Known rows, with every step that occurs
vogo lekivor kapup neneg: [179,371,152,62,-93,-103,49,-20,98,137,-15,-119,-349,251,-239,340,26,-150,37,77,-13,-252,187,250,153]
kovo lekivor kapup vogo: [210,-210,139,252,176,-39,89,37,-263,-123,79,38,-285,-540,336,284,-21,-101,-164,-520,45,-220,72,-92,212]
kapup vogo: [19,-141,35,164,75,6,-24,-33,-133,-134,-2,197,57,-289,-36,60,12,25,-43,-424,72,-70,39,-87,18]
vogo kapup neneg: [42,357,101,160,-154,-55,-86,114,499,283,-20,20,-55,107,-173,34,54,-156,-88,124,37,-215,161,178,24]
kovo lekivor vogo kapup namom pebo: [280,163,-135,-355,217,61,-623,392,473,122,397,-477,54,-221,283,107,-190,189,-356,-36,-402,-60,-11,97,207]
kovo lekivor vogo: [353,-67,27,-183,198,-6,-224,88,-41,-73,270,-209,105,-278,393,166,1,25,-127,-267,-124,-161,85,-78,106]
lekivor vogo kapup zumo: [302,198,6,-334,293,-56,-291,225,662,27,188,50,-23,153,152,61,23,123,-326,-616,-3,-265,-85,-67,121]
pebo kapup namom: [-77,296,8,-192,-9,-19,-5,-34,64,-12,-35,-201,-6,-59,-153,-84,27,169,77,265,-176,314,208,-256,-17]
pebo kapup zumo lekivor vogo: [483,239,-48,-268,316,98,-60,22,65,-120,180,98,4,-75,198,25,-21,55,-132,-581,12,70,-165,-37,100]
namom kapup neneg: [-14,272,234,97,-129,-79,173,-252,35,597,-5,-42,109,41,-242,218,-46,-258,-23,191,12,-312,154,188,-39]
kovo lekivor zumo: [347,-193,13,226,6,-36,97,48,-128,-126,345,-151,344,-282,437,-100,-5,-216,-43,-205,-76,291,-18,-32,275]
lekivor zumo: [233,-39,-30,183,86,-30,112,20,-27,-54,249,-38,239,-40,91,-188,12,-108,-89,-155,-38,161,-171,34,215]
vogo kapup: [13,104,17,45,8,-11,-101,165,420,204,18,-56,-111,94,-38,-100,44,11,-183,-38,-12,-132,-3,114,25]
namom pebo: [-5,-11,-187,37,3,84,-282,96,-58,74,85,8,-26,13,98,-4,-216,-66,-80,19,-154,54,-158,116,90]
pebo kapup vogo lekivor: [95,-2,-18,168,3,-32,-131,-38,-106,-109,-27,24,8,-12,-163,-13,46,124,38,-529,33,218,221,-151,-18]
vogo kapup zumo lekivor kovo: [376,-5,47,-3,11,105,211,220,528,22,571,84,-17,31,163,81,68,418,-117,-618,209,165,-198,251,287]
neneg kapup: [10,211,-176,83,-1,-93,3,-5,349,334,28,-77,-112,-13,-50,-10,-47,45,-83,18,103,-119,79,-47,155]
neneg kapup zumo: [90,255,-169,-122,5,-87,-2,41,576,173,29,136,-5,60,14,95,-23,-5,-107,-305,207,17,38,-216,175]
vogo lekivor zumo kapup namom: [300,166,-68,150,-103,-45,70,224,-19,46,325,-472,144,209,-203,-201,35,148,63,19,-185,172,-32,420,326]
lekivor vogo kapup namom pebo: [117,303,-161,-343,278,12,-595,355,537,192,292,-371,-72,65,-49,44,-168,272,-386,44,-367,-163,-179,166,140]
namom pebo kapup zumo: [47,163,-169,-100,38,59,-221,42,70,-72,51,247,9,96,234,-14,-178,-112,-112,-297,-59,394,-81,-210,80]
vogo lekivor zumo kapup: [361,18,-71,393,-57,-66,79,234,-171,107,319,-237,76,260,-11,-205,44,2,3,-222,-13,26,-79,501,337]
neneg kapup vogo: [27,54,-159,252,81,-89,-74,-45,213,213,49,142,-78,-254,-137,68,-40,88,-182,-411,204,-181,99,-176,145]
zumo lekivor kovo: [290,-119,31,121,-15,139,316,8,-95,3,552,-52,-13,-153,102,138,26,434,49,-223,112,124,-127,278,200]
lekivor zumo kapup: [253,-9,-87,465,16,-73,208,183,-262,118,278,-31,17,-64,130,-235,-3,-91,-105,-179,12,-100,-135,374,334]
pebo kapup: [-1,132,-37,59,37,1,16,-48,-99,42,-60,15,-93,-3,43,-109,16,-12,27,-23,-26,148,157,-176,-57]
kovo lekivor vogo kapup: [353,29,32,-110,230,-44,-291,270,390,99,300,-267,-22,-177,379,77,16,28,-331,-344,-133,-302,35,34,116]
vogo kapup namom: [-74,236,55,-210,-43,-38,-173,212,581,118,3,-261,-46,39,-234,-80,68,178,-120,206,-166,23,32,74,4]
namom pebo kapup neneg: [-13,402,-126,169,-125,-2,-224,-41,-97,162,29,144,-52,27,22,1,-182,-276,-50,198,-137,122,164,-20,81]

Rows
[476,92,156,-359,309,129,102,-89,120,380,266,-32,172,-10,62,195,-66,-2,-179,-557,51,-290,-311,291,97] | namom kapup zumo lekivor vogo
[291,89,13,-146,-40,173,8,221,554,15,74,113,27,26,26,-84,53,3,-123,-427,157,47,-303,293,160] | vogo kapup zumo lekivor
[133,111,54,-15,50,-68,62,64,31,87,-15,-202,-397,243,-85,216,22,51,-31,-59,-34,-148,20,218,124] | vogo lekivor kapup
[292,228,-187,-125,-14,96,106,25,480,213,76,118,18,-35,-4,1,-43,17,-44,-390,276,77,-176,77,284] | neneg kapup zumo lekivor
[405,173,-31,-127,301,128,-159,254,382,234,244,-171,-78,-18,47,-38,19,154,-301,-319,-54,-389,-269,412,124] | zumo lekivor vogo kapup
[195,-233,87,210,-12,-43,41,-36,-30,-135,526,-38,47,21,-110,274,23,553,84,-679,120,188,159,-2,168] | kapup vogo lekivor kovo
[242,433,50,-71,115,-117,-291,171,524,246,180,-84,-68,103,-101,144,22,-46,-269,-98,-85,-507,99,155,91] | lekivor vogo kapup neneg
[464,89,-3,-373,290,164,-64,72,159,-176,245,76,100,-33,147,118,-24,61,-104,-577,45,-62,-300,132,184] | kapup zumo lekivor vogo
[-6,340,-169,-195,-40,-98,-73,61,484,269,8,-311,-57,-50,-270,47,-35,248,-53,321,-18,44,107,-141,149] | neneg kapup namom
[353,-93,25,-74,-13,128,305,-11,143,-175,572,150,83,-75,152,189,16,394,73,-535,209,306,-196,123,257] | kapup zumo lekivor kovo
[262,338,132,169,7,44,288,-8,-75,169,-9,-7,-351,-139,-94,246,20,-186,4,147,69,-330,-89,417,249] | zumo lekivor kapup neneg
[29,217,-75,-242,23,12,-269,144,145,85,87,-450,-336,219,-192,251,-182,150,-78,233,-324,76,-82,276,247] | vogo lekivor kapup namom pebo
[135,76,165,-151,34,-28,110,99,6,-40,63,-366,-261,-340,166,286,-8,19,-38,204,-218,12,131,-79,191] | kovo lekivor kapup namom
[341,-173,161,324,67,-83,102,-189,-104,313,297,-158,402,-8,-202,4,-16,-23,-116,-624,15,25,-47,210,183] | namom kapup vogo lekivor zumo
[351,0,-13,221,-27,-13,161,222,-193,-7,385,-379,217,-329,236,-177,10,-15,4,44,-170,215,27,239,421] | kovo lekivor zumo kapup namom
[214,153,95,-216,65,-67,5,40,274,-115,-32,-12,-288,332,9,310,48,3,-52,-444,17,-6,-27,67,200] | vogo lekivor kapup zumo
[253,12,142,-174,-23,164,274,-158,99,347,61,56,217,-15,-19,134,-59,-87,-70,-347,114,4,-252,313,49] | namom kapup zumo lekivor
[-55,338,-358,-167,-8,-3,-277,116,426,372,90,-297,-78,-44,-178,31,-253,152,-143,344,-175,125,5,-23,246] | neneg kapup namom pebo
[328,-17,-27,360,96,-84,-37,-71,-174,-159,246,-47,230,-11,-51,-190,60,29,-19,-647,7,387,66,-126,191] | pebo kapup vogo lekivor zumo
[244,-223,211,239,6,-73,222,-167,-77,346,567,-143,104,5,-201,354,-17,463,-13,-634,95,-13,151,152,61] | namom kapup vogo lekivor kovo
[437,74,53,-301,225,-43,-331,293,613,-63,310,-71,118,-81,465,143,18,-1,-333,-680,-36,-149,34,-120,162] | kovo lekivor vogo kapup zumo
[64,176,-5,-119,66,-40,29,-57,138,-129,-36,221,32,55,120,-40,25,-31,-15,-296,38,301,96,-336,4] | pebo kapup zumo
[-79,139,-204,29,-35,96,-187,291,-116,176,97,-207,-154,-41,-71,-40,-226,124,-39,290,-232,-32,-122,390,234] | zumo kapup namom pebo
[170,305,0,-389,262,-31,-359,256,567,159,203,-378,-66,25,-158,47,34,312,-279,-10,-240,-225,-12,34,73] | lekivor vogo kapup namom
[355,320,125,-30,91,-74,-317,257,448,179,286,-206,19,-147,217,171,51,-151,-234,-188,-105,-377,214,98,157] | kovo lekivor vogo kapup neneg
[183,194,68,-202,138,117,253,43,-4,41,0,-300,-354,-216,-140,160,-18,143,-34,212,-107,-63,-185,298,241] | zumo lekivor kapup namom
[21,287,14,310,-196,-54,91,105,-144,228,9,59,-139,-5,-98,52,-3,-189,69,112,85,-355,150,376,163] | zumo kapup neneg
